Every row comes from one small tree of marks. Brackets hold a mark, then the marks that hang from it, in the order of their numbers. Every link used is in the known rows. Which tree was each row made from?
Known rows:
(k_201 (k_79 k_139)): [-0.28,  0.16,  0.12, -0.17, -0.27,  0.11, -0.49,  0.50,  0.27, -0.35,
 -0.04,  0.42,  0.08, -0.16,  0.18,  0.22,  0.48]
(k_748 (k_139 (k_610 (k_859 k_79)))): [-0.21, -0.16,  0.18, -0.09, -0.13, -0.18, -0.43,  0.17,  0.13, -0.19,
  0.14,  0.46, -0.45,  0.08, -0.27,  0.45,  0.53]
(k_139 (k_610 (k_201 (k_79 k_428)) k_859)): [-0.22, -0.13,  0.14, -0.01, -0.24,  0.00, -0.52,  0.12,  0.40, -0.18,
  0.31,  0.42, -0.38,  0.15,  0.08,  0.30,  0.43]
(k_201 k_79 k_610): [-0.35,  0.11,  0.19, -0.13, -0.26,  0.24, -0.50,  0.45,  0.06, -0.23,
 -0.02,  0.52,  0.09, -0.12,  0.07,  0.38,  0.48]
(k_201 (k_610 k_859)): [-0.17,  0.00,  0.17, -0.20, -0.20,  0.19, -0.40,  0.36,  0.05, -0.22,
 -0.09,  0.42, -0.03,  0.01, -0.36,  0.43,  0.50]
(k_201 (k_79 k_428) (k_610 k_859)): [-0.41, -0.01,  0.14, -0.14, -0.32,  0.20, -0.50,  0.46,  0.24, -0.25,
  0.06,  0.43, -0.10, -0.02,  0.06,  0.34,  0.29]
(k_428 k_79): [-0.19,  0.10,  0.19, -0.15, -0.21,  0.06, -0.38,  0.52,  0.00, -0.44,
 -0.09,  0.46,  0.18, -0.04, -0.52,  0.44,  0.69]
(k_748 (k_139 (k_610 k_201 (k_859 k_79)))): [-0.07, -0.17,  0.25,  0.03, -0.08, -0.15, -0.51,  0.02,  0.16, -0.14,
  0.22,  0.49, -0.60,  0.13, -0.18,  0.44,  0.45]
(k_428 (k_79 k_201 k_859)): [-0.14,  0.25,  0.31, -0.03, -0.55,  0.02, -0.39,  0.05, -0.09, -0.36,
  0.25,  0.48,  0.09,  0.16, -0.83,  0.43,  0.47]
(k_139 (k_610 k_201 k_859)): [-0.02, -0.14,  0.17, -0.06, -0.14, -0.01, -0.45,  0.04,  0.25, -0.15,
  0.19,  0.41, -0.31,  0.18, -0.25,  0.38,  0.60]
(k_139 (k_610 k_859)): [-0.18, -0.12,  0.09, -0.19, -0.19, -0.05, -0.36,  0.20,  0.20, -0.20,
  0.10,  0.38, -0.14,  0.12, -0.33,  0.39,  0.69]
(k_79 k_859): [-0.21,  0.18,  0.11, -0.19, -0.44, -0.03, -0.37,  0.22, -0.07, -0.34,
  0.03,  0.36, -0.02,  0.11, -0.64,  0.32,  0.55]
(k_79 (k_139 (k_610 k_859)) k_201 k_428): [-0.24,  0.08,  0.25, -0.13, -0.49, -0.12, -0.42,  0.19,  0.39, -0.36,
  0.42,  0.22, -0.27, -0.02,  0.00,  0.14,  0.50]
(k_201 k_79): [-0.30,  0.13,  0.06, -0.13, -0.16,  0.09, -0.47,  0.40,  0.15, -0.30,
 -0.10,  0.45,  0.05, -0.04, -0.03,  0.34,  0.55]
(k_610 k_201 (k_859 (k_79 k_139 k_428))): [ 0.06, -0.06,  0.18, -0.07, -0.23, -0.08, -0.51,  0.51,  0.48, -0.36,
  0.04,  0.35, -0.30, -0.05, -0.02,  0.17,  0.28]
(k_79 k_201): [-0.11,  0.29,  0.19, -0.08, -0.24,  0.00, -0.41,  0.14,  0.02, -0.34,
  0.00,  0.33, -0.02,  0.03, -0.35,  0.33,  0.65]
(k_748 (k_139 (k_610 (k_201 (k_79 k_859))))): [-0.32,  0.01,  0.28,  0.07, -0.34, -0.04, -0.54, -0.18, -0.02, -0.13,
  0.46,  0.51, -0.57,  0.18, -0.12,  0.40,  0.41]
(k_79 k_428): [-0.35,  0.16,  0.06, -0.21, -0.25, -0.07, -0.38,  0.59,  0.11, -0.52,
 -0.09,  0.21, -0.10, -0.09, -0.16,  0.21,  0.69]
(k_139 (k_610 (k_201 k_79) k_859)): [-0.11, -0.14,  0.16,  0.00, -0.16,  0.07, -0.52,  0.01,  0.35, -0.08,
  0.25,  0.50, -0.28,  0.19, -0.03,  0.38,  0.46]

Which tree is each row?
[-0.11, -0.02,  0.34, -0.07, -0.34,  0.03, -0.46,  0.39,  0.21, -0.36,
  0.28,  0.47, -0.01, -0.09, -0.14,  0.32,  0.64]
(k_428 (k_79 (k_139 (k_610 k_201))))
[-0.49,  0.04,  0.14, -0.17, -0.43, -0.05, -0.48,  0.54,  0.40, -0.39,
  0.27,  0.34, -0.10, -0.17,  0.40,  0.12,  0.53]
(k_201 (k_79 (k_139 k_610) k_428))
[-0.21, -0.07,  0.17, -0.19, -0.27,  0.01, -0.43,  0.63,  0.21, -0.31,
 -0.04,  0.42, -0.09, -0.09, -0.19,  0.33,  0.40]
(k_201 (k_610 (k_859 (k_79 k_428))))
[-0.10,  0.24,  0.35, -0.08, -0.40,  0.07, -0.42,  0.34,  0.12, -0.44,
  0.13,  0.42,  0.15, -0.10, -0.35,  0.33,  0.55]
(k_428 (k_79 k_139 k_201))
[ 0.17, -0.07,  0.14, -0.03, -0.05, -0.02, -0.49,  0.30,  0.31, -0.21,
 -0.10,  0.47, -0.23,  0.10, -0.31,  0.35,  0.37]
(k_610 k_201 (k_859 k_79))
[-0.10, -0.19,  0.11, -0.18, -0.18, -0.17, -0.40,  0.36,  0.31, -0.20,
  0.07,  0.45, -0.10,  0.06, -0.28,  0.36,  0.60]
(k_139 (k_610 (k_859 k_79)))
[-0.13,  0.04,  0.28, -0.11, -0.58, -0.06, -0.44,  0.08,  0.17, -0.25,
  0.44,  0.38, -0.23,  0.06, -0.21,  0.18,  0.50]
(k_79 (k_139 (k_610 k_201)) k_859)
[-0.08,  0.12,  0.42, -0.08, -0.44,  0.22, -0.44,  0.29,  0.14, -0.31,
  0.20,  0.50,  0.11, -0.06, -0.39,  0.42,  0.36]
(k_428 (k_79 k_139 (k_201 (k_610 k_859))))
[-0.44,  0.19,  0.13, -0.17, -0.63,  0.00, -0.47,  0.44,  0.25, -0.42,
  0.24,  0.34, -0.06, -0.06,  0.02,  0.12,  0.29]
(k_201 (k_79 k_139 k_428 k_859))
[-0.25,  0.32,  0.24, -0.13, -0.46, -0.07, -0.43,  0.40,  0.23, -0.52,
  0.16,  0.17, -0.13, -0.16,  0.03,  0.09,  0.54]
(k_79 k_139 k_201 k_428)
[-0.23,  0.13,  0.13,  0.01, -0.21,  0.07, -0.55,  0.36,  0.24, -0.35,
  0.07,  0.38, -0.24, -0.01,  0.16,  0.22,  0.44]
(k_610 (k_201 (k_79 k_428)))
[-0.27, -0.02,  0.15, -0.13, -0.22,  0.28, -0.50,  0.33,  0.17, -0.14,
 -0.03,  0.54,  0.01,  0.01, -0.08,  0.44,  0.33]
(k_201 k_79 (k_610 k_859))
[-0.18,  0.28,  0.33, -0.07, -0.60,  0.09, -0.42, -0.04, -0.15, -0.23,
  0.29,  0.42, -0.04,  0.11, -0.54,  0.35,  0.41]
(k_79 (k_201 k_610) k_859)
[-0.17, -0.09,  0.26, -0.18, -0.34,  0.03, -0.38,  0.42,  0.28, -0.34,
  0.19,  0.46,  0.08, -0.03, -0.35,  0.38,  0.59]
(k_428 (k_79 (k_139 (k_610 k_859))))
[-0.49,  0.13,  0.22, -0.17, -0.45,  0.18, -0.52,  0.68,  0.25, -0.39,
  0.13,  0.38,  0.00, -0.29,  0.42,  0.17,  0.38]
(k_201 (k_79 k_139 k_428) k_610)
